Each row was made from one small tree. The marks that hang from a mark follow it in brackets, in the order of their numbers. Every link used is in the known rows. Write each row's tree.
In the rows, 128 means zero.
Known rows:
j830{j2 j100 j207 j717 j899{j622}}: [183  57 125 106 102 156  91 108 105 132 178 153 112 122 122 172 171 119
 132 122 110]
j643{j2{j830{j100 j207 j717}}}: [158  64 177 110 134 169  92 130 116 145 168 168  68 132 121 178 164 142
 126 147 138]
j899{j622}: [150  79 154 121  84 137 115 144  85 112 157 147 101 116 159 149 130 125
 151 161 105]
j2{j830}: [143  69 171 126 119 140 114 138 110 119 157 142  81 127 149 155 125 135
 154 176 124]
j115{j149}: [132  87 164 120  78 149 116 147  86 117 167 140  89 127 150 148 111 123
 155 166 117]
j899{j622{j100{j830{j717}} j207}}: [159  80 153 120 112 150 104 130  54 122 178 147 108 120 109 190 165 134
 157 128  81]
j481{j643}: [143  84 167 131  93 130 126 135  80  97 157 149  92 121 136 144 125 127
 170 164 124]
j622{j207}: [139  79 162 121 104 143 116 143  72 114 173 145  97 121 148 172 129 133
 161 146 114]
j481{j643{j2{j830{j100 j207 j717 j899}}}}: [168  60 174 118 137 170  92 120 119 129 163 172  87 115  99 162 170 131
 132 144 136]
j481{j643{j2}}: [146  95 188 130  92 136 113 150  85 106 157 169  93 108 130 139 130 131
 170 161 123]
j149{j115}: [139  84 173  92  99 133 126 137  89 116 158 145  86 107 143 158 129 121
 145 164 130]
j622{j100{j830}}: [148  88 162 115  96 133 100 137  70 118 171 140  88 119 124 163 143 132
 166 169  98]
j207{j830}: [131  77 167 116 109 136  94 122  88 119 161 135  91 117 150 159 128 133
 151 166 112]
j899{j622{j207{j830}}}: [144  74 147 130 110 146  89 133  69 118 168 144 108 119 155 175 135 132
 152 142  90]
j115{j830{j2 j100 j717 j899}}: [175  69 145 104 103 165 106  88 117 133 190 164 100 120 103 168 144 123
 150 124 109]
j100{j830}: [149  82 170 108  92 128 102 139  81 121 156 141  83 121 136 154 132 134
 161 179  98]
j622{j100{j830{j2 j717 j899}}}: [167  80 160 106 112 138  93 109  92 127 181 137 117 105  90 170 163 130
 164 139  89]
j2{j830{j899}}: [148  62 168 119 122 147 104 130 120 119 155 139  99 106 143 149 131 128
 145 175 120]
j149{j115{j830} j377}: [138  72 170  98  92 131 130 114  92 124 166 168  82 109 137 162 120 119
 141 170 117]
j643{j2}: [143  93 189 112  94 141 104 154  93 123 162 162  90 106 146 148 130 137
 156 162 120]
j115{j149 j830{j899{j622}}}: [156  79 133 124  53 171 100 131  98 120 167 163 114 113 153 136 113 116
 151 167  84]
j2{j830{j207 j717}}: [144  59 163 118 127 150 110 121 108 130 156 141  81 137 140 171 152 144
 139 167 130]
j622{j100 j207{j830{j2 j717}}}: [145  82 155 129 137 146  94 103  71 124 197 137 112 125 106 202 157 140
 167 109 102]
j207{j830{j2 j100 j899{j622}}}: [174  64 133 117 109 148  73 109 108 125 178 147 113 109 130 161 148 112
 142 131  94]

Write each row's tree:
[181  62 139 112 121 162 103 113  94 126 191 153 122 114 108 186 160 118
 142  95 101]
j830{j2 j100 j717 j899{j622{j207}}}
[164  68 162  99 100 144  97 119  92 126 151 141 115 100 120 154 156 127
 140 156  81]
j100{j830{j717 j899{j622}}}
[163  48 142 112 124 161  87 124 120 130 167 148  82 125 139 165 151 124
 128 165 133]
j2{j830{j100 j207 j899}}
[169  70 131 132 118 149  83 122  80 125 191 152 103 132 132 187 144 122
 154 114  93]
j899{j622{j207{j830{j2 j100}}}}
[157  74 151 118 116 139  87 111 100 127 184 142  86 131 127 171 136 124
 153 137 114]
j207{j830{j2 j100}}
[147  59 179 111 136 153 113 112 122 126 156 137 102 106 124 160 145 134
 137 157 123]
j2{j830{j717 j899}}
[159  50 141  83  98 153 102 102 102 135 175 174  83 107 127 173 146 108
 115 159 126]
j149{j115{j830{j100 j207 j899}} j377}
[163  59 128 130 107 156  83 136 102 120 164 146 111 113 148 161 160 126
 142 169 107]
j2{j830{j207 j899{j622{j100}}}}
[145  69 152 113 118 156  85 101  87 122 170 134 126  95 123 169 162 125
 136 134  97]
j207{j830{j717 j899{j622{j100}}}}
[160  63 157 102 134 153  85  85 113 133 183 138 105 113 103 177 156 121
 137 119 114]
j207{j830{j2 j100 j717 j899}}
[177  58 150 116 113 170  70 146 121 137 163 174  93 109 142 157 162 125
 124 159 115]
j643{j2{j830{j100 j207 j899{j622}}}}
[165  81 145 113 102 132  90 115  77 132 181 141  96 136 105 183 171 141
 166 148  95]
j622{j100{j830{j2 j207 j717}}}
[166  54 121 119  74 160  88 107 108 138 196 171  94 134 126 166 129 110
 140 151 104]
j115{j149{j377} j830{j2 j100 j207 j899}}
[170  75 138 124 115 154 104 118  79 118 192 147 140 105 110 186 165 124
 160 103  91]
j830{j2 j717 j899{j622{j100 j207}}}
[147  69 136 131  66 161 103 122  86 121 182 166 119 106 136 152 123 107
 144 157  86]
j115{j149{j377} j830{j899{j622{j100}}}}
[157  60 141 104  94 152  98 120  94 124 155 144 117 108 144 160 163 128
 130 151 108]
j830{j207 j717 j899{j622}}
[160  64 130 112  80 145  89 138  91 118 155 146 115 108 164 149 149 124
 139 167 104]
j830{j207 j899{j622}}
[166  75 153 107  98 128  94 118  89 135 167 143  92 139 116 173 161 143
 161 158  95]
j100{j830{j2 j207 j717}}
[169  78 155 112 124 145  93 113  76 126 192 141 123 108  87 191 167 133
 169 120  82]
j622{j100{j830{j2 j717 j899}} j207}
[157  85 123 131  52 156  95 130  96 130 182 164  90 151 150 154 117 131
 173 169  98]
j115{j149 j830{j2 j207}}
[154  63 167  92 121 161 112 105 105 126 172 143  96 108 113 167 151 119
 127 131 132]
j830{j100 j717 j899}
[154  71 197 109 142 167 107 128 119 140 170 165  70 122 113 171 151 137
 132 138 138]
j643{j2{j830{j100 j717}}}
[175  83 145 127 110 142 100 126  61 124 189 148 117 127 100 193 166 134
 173 117  72]
j899{j622{j100{j830{j2 j717}} j207}}
[160  69 170 133 113 150  85 144 113 117 151 169  99 105 132 143 150 135
 154 179 123]
j481{j643{j2{j830{j207 j899}}}}
[180  69 148 113 109 143  92 121  84 127 174 147 129 108 107 178 161 131
 159 125  67]
j100{j830{j2 j717 j899{j622{j207}}}}
[166  70 183 127 131 162  96 135 120 116 164 172  89 102 108 147 144 122
 147 154 131]
j481{j643{j2{j830{j100 j899}}}}
[161  63 126 126  70 153  99 115  97 138 195 175  76 154 132 171 123 117
 147 152 109]
j115{j149{j377} j830{j2 j100 j207}}
[150  75 151 121 140 153  84  96  83 125 196 134 129 104 101 196 163 133
 159 107  97]
j622{j100 j207{j830{j2 j717 j899}}}
[170  73 151 146 105 158  79 149  98 113 160 173 114 102 128 149 165 127
 156 164 109]
j481{j643{j2{j830{j207 j899{j622{j100}}}}}}
[187  70 138  88  99 168 112  93 115 133 182 173 107 108 103 170 154 109
 135 118 102]
j149{j115{j830{j2 j100 j717 j899{j622}}}}
[154  71 160 109 132 146  95  93 102 133 184 140  88 133 108 182 150 128
 144 120 118]
j207{j830{j2 j100 j717}}
[148  72 184 114 125 155  96 136 112 140 156 162  81 124 134 168 158 150
 139 165 128]
j643{j2{j830{j207 j717}}}
[157  63 157  92 103 143  88 115  92 133 155 138 100 111 120 166 165 137
 138 169  99]
j100{j830{j207 j717 j899}}
